Known rows, with every step that occurs:
kuga/pulus/gesak/dasiv/pusus/naka: [ -8 -11   8 -33   6  46  -1  24  40  39   0  13   5  38 -32 -39   2  42
  54  11 -42  12 -16]
gesak/pulus: [-20 -15  10  17  19  34 -10  38  15  39 -24  16   6   0  -5  22  -4 -50
  62  11  -5  18 -15]
gesak/naka/pusus: [-64  -4  10  -1 -11   2   1  23  14  32  -6   0 -16  12  -4  18 -13  16
  12   0 -23   7   6]
dasiv/pusus/pulus/gesak: [ -2 -19   6  37 -23   6   5  15  47  22 -47  21 -36   6 -20  26  20  24
  17   0 -15  41 -21]
pusus/pulus/kuga/rupe: [ 16 -16  14   7 -50 -30  14  21  28  24 -16   9 -22 -10  -2  18 -10   5
  19  14 -21   3 -15]
kuga/pulus/pusus/naka/gesak: [ 20   1 -17 -12 -13   0   8 -33  -7  23  36 -10 -11  38 -27 -35  -9   4
  32   3 -32  -1 -18]
kuga/pulus: [ -9  -2  22 -16  -2  15 -15  34  14  31   2  -1  -5  33 -26   4  -7 -13
  45  28 -11  15   1]
rupe/gesak: [-28   2  18  -4  37  -1 -12  11  30  15  16  15  -9   9  -9  20 -19 -42
  48  19 -13  14   8]
naka/pusus/pulus/gesak/rupe: [ 11 -18  -4  43 -46 -10  17 -13  49  26 -39  -5 -23   5 -10 -15  -3  31
  -3 -19 -34  14  32]
kuga/pulus/gesak/naka/pusus/dasiv: [ -1  -3   3  -3 -19  17   9 -23  35  22  14 -15 -27  27 -27   4 -21  18
   7   1 -30  19   6]
naka/pusus: [-38 -11  17  16 -18  -1   2  12  27  23   6  -4 -18  15 -11  15   1  18
  23  13 -18   7  13]
gesak/dasiv/pusus: [-60 -27  25   4   8  17 -15  55  30  35 -33  25  -4  23   4  14  13   9
  17  15 -24   8  -2]
dasiv/pusus: [-33 -20  27   3 -10   3 -15  52  28  28 -21  22 -31  25   3  34  15  18
  18  14  -7  29 -15]
naka/pusus/dasiv: [-12 -31  12  21  -9 -15   7 -22  33  12  48   3 -39  13 -17  31  -5   2
  -6  16 -20  11  21]
gesak/dasiv: [-54 -26  20  10  21  20 -14  41  20  40   1  17  16  13 -12  10  -2 -43
  45  16 -27  -3  18]
pulus/pusus/naka/gesak/dasiv: [-25 -20 -20  13   9   6   9 -24   0  34  29   9  11  16 -10 -28  -6 -29
  31  -9 -47 -20  -2]
gesak/pulus/pusus/dasiv: [  9 -38  -2  33   7  14   7 -30  34  14 -19  19 -23   2   4  31  -1 -65
  13  -4 -12  16 -21]
pusus/naka: [-12 -22   6 -24  19   9  -1  22  14  32  81  20 -13  10 -34   8  -7 -21
  58  13 -24  15  -1]
dasiv/gesak/naka/pusus/pulus/kuga/rupe: [-14   7 -22 -20 -68 -21  27 -33  20  -4 -61  -7 -27  -6  24   0  -9  52
   8   0 -36  11 -31]
pusus/dasiv/gesak/pulus/kuga: [ 18 -23 -17   8  19  29   6 -28  32  -9 -52  19 -16  18  28  31   6 -52
  60  28 -12  43 -46]
dasiv/gesak: [-24  -9  -5  -8   2  21 -12   3  12   2  -2   8 -11  18   6  24  12 -38
  68  19 -13  38 -12]
dasiv/pusus/pulus: [-16 -25  11  16 -13 -13   1  25  31  18 -30  31 -39   8 -20  26  17  24
  -8  12 -11  28 -12]
kuga/pulus/gesak/dasiv/pusus: [-25  -6  23   0  -8  46 -13  43  42  41 -63   3   8  39  -9 -19   9  30
  41  13 -28  17 -12]
rupe/gesak/dasiv/pusus/pulus/kuga: [ -36  -10   13    8   30  -11   13    6   63    1 -101   36  -12   19
    5   -2   -3   30   -5   27  -33    3  -19]

Rows:
[-26  -8  15 -56  11  -8  -2   9  33  29  59  21  -7  -7  -6 -29 -26  28
  31   1 -45 -16  -3]
kuga/rupe/gesak/dasiv/pusus/naka
[ 30 -16 -14 -20 -19  10   3 -73  28 -24 -14  -1 -34  40   2   7  10 -22
  18  14 -20  34 -20]
kuga/pulus/pusus/dasiv/gesak
[-58   5 -13 -22 -14  17   1 -15  10   1 -23  -3 -19  18  12  14   0  12
  35   2 -25  26 -11]
dasiv/gesak/naka/pusus
[-53   8  14 -22  46   3 -12  24  19  22   5  16  -8   6  -6  25 -33 -46
  38   6 -19  13   1]
rupe/gesak/naka
[-26 -12  -1  16 -17  11   5  28  35  31 -55  23 -31   4 -16  30   7  19
   6 -12 -19  38 -26]
dasiv/pusus/pulus/gesak/naka
[ -5 -21 -13   3 -11  -2   7 -61  29 -19  25  -1 -39  17   1  22   9   0
  16  17 -23  30   5]
naka/pusus/dasiv/gesak
[ -1 -14 -18  12  -7  -8  10 -27  -4  25  44   3 -17  17 -12  -6  -3 -18
  33  -7 -31  -1 -14]
pulus/pusus/naka/gesak
[-16 -19   4  28  -2  28   2   3  26  28 -62  11  -5   5  12  17   3 -51
  42  -5  -9  14 -29]
gesak/pulus/pusus
[ -9   6  25 -19  -6 -17 -13  13  21  26  44   1 -12 -15   2  12 -32 -30
  48   6 -17  -3   8]
kuga/rupe/gesak
[  1   4   8   2 -14   2   3 -24  33  20 -32   1  -7 -23  27  -2 -26 -43
  43 -15 -16  -8 -26]
kuga/rupe/gesak/pulus/pusus
[ -5  -7 -19 -10   2  14   7 -30  -2  32  23  -4  18  36 -25 -57 -12  -4
  32   3 -49 -24  -5]
kuga/pulus/pusus/naka/gesak/dasiv
[ 25 -13 -16  -1 -48   3  21 -55  33  -8 -35 -10 -25  -2  39   8  -5  17
  33  11 -23  15 -37]
naka/pusus/dasiv/gesak/pulus/kuga/rupe
[  6 -10 -19 -40 -13  15   2 -61  16 -16 -21   1 -31  37   5  13  -5 -29
   7   2 -26  32 -27]
kuga/pulus/pusus/dasiv/gesak/naka
[-54  -5  19   0  54  12 -13  13  35  23   0  18  15   8  -9   0 -22 -52
  50  18 -30  -8  22]
rupe/gesak/dasiv
[-34 -24   7   0  -3 -11   7  -9  22  19  35   7 -38  12 -15  37 -18   0
 -17   2 -27   9  14]
gesak/naka/pusus/dasiv
[ 12 -16 -14  -4   1 -12  -5  15 -12  44  71   7  -6  20 -12 -20 -19 -13
  32  -7 -36  -1  25]
pusus/naka/gesak/rupe
[ -2 -24 -10  -4  11  28  14 -16  23  26   4  19  -7   4  -9  -5  -4 -34
  53 -10 -24  10 -36]
gesak/pulus/pusus/naka
[  8  -4 -21  14  25  22  11  14  -2  37  -4  11   9  15   1  -8 -12 -19
  74  16 -23   5 -44]
pusus/naka/gesak/pulus/kuga
[  6 -27  -9  -4   8   6  -8 -35  18 -10  37  15 -30  16  -4  39   8 -53
  39  21 -16  41  -1]
pusus/dasiv/gesak
[ 15   3  13  -5 -17 -39  14  -7  41   9 -18  10 -20 -14   0   8 -29  -3
  23  16 -24  -3 -11]
pusus/pulus/kuga/rupe/gesak
[ -5  -6  16  -6 -23  11  -3  -1  25  18 -38  -3 -14  38  -8   0   1  -8
  22  10 -16  10 -12]
kuga/pulus/pusus
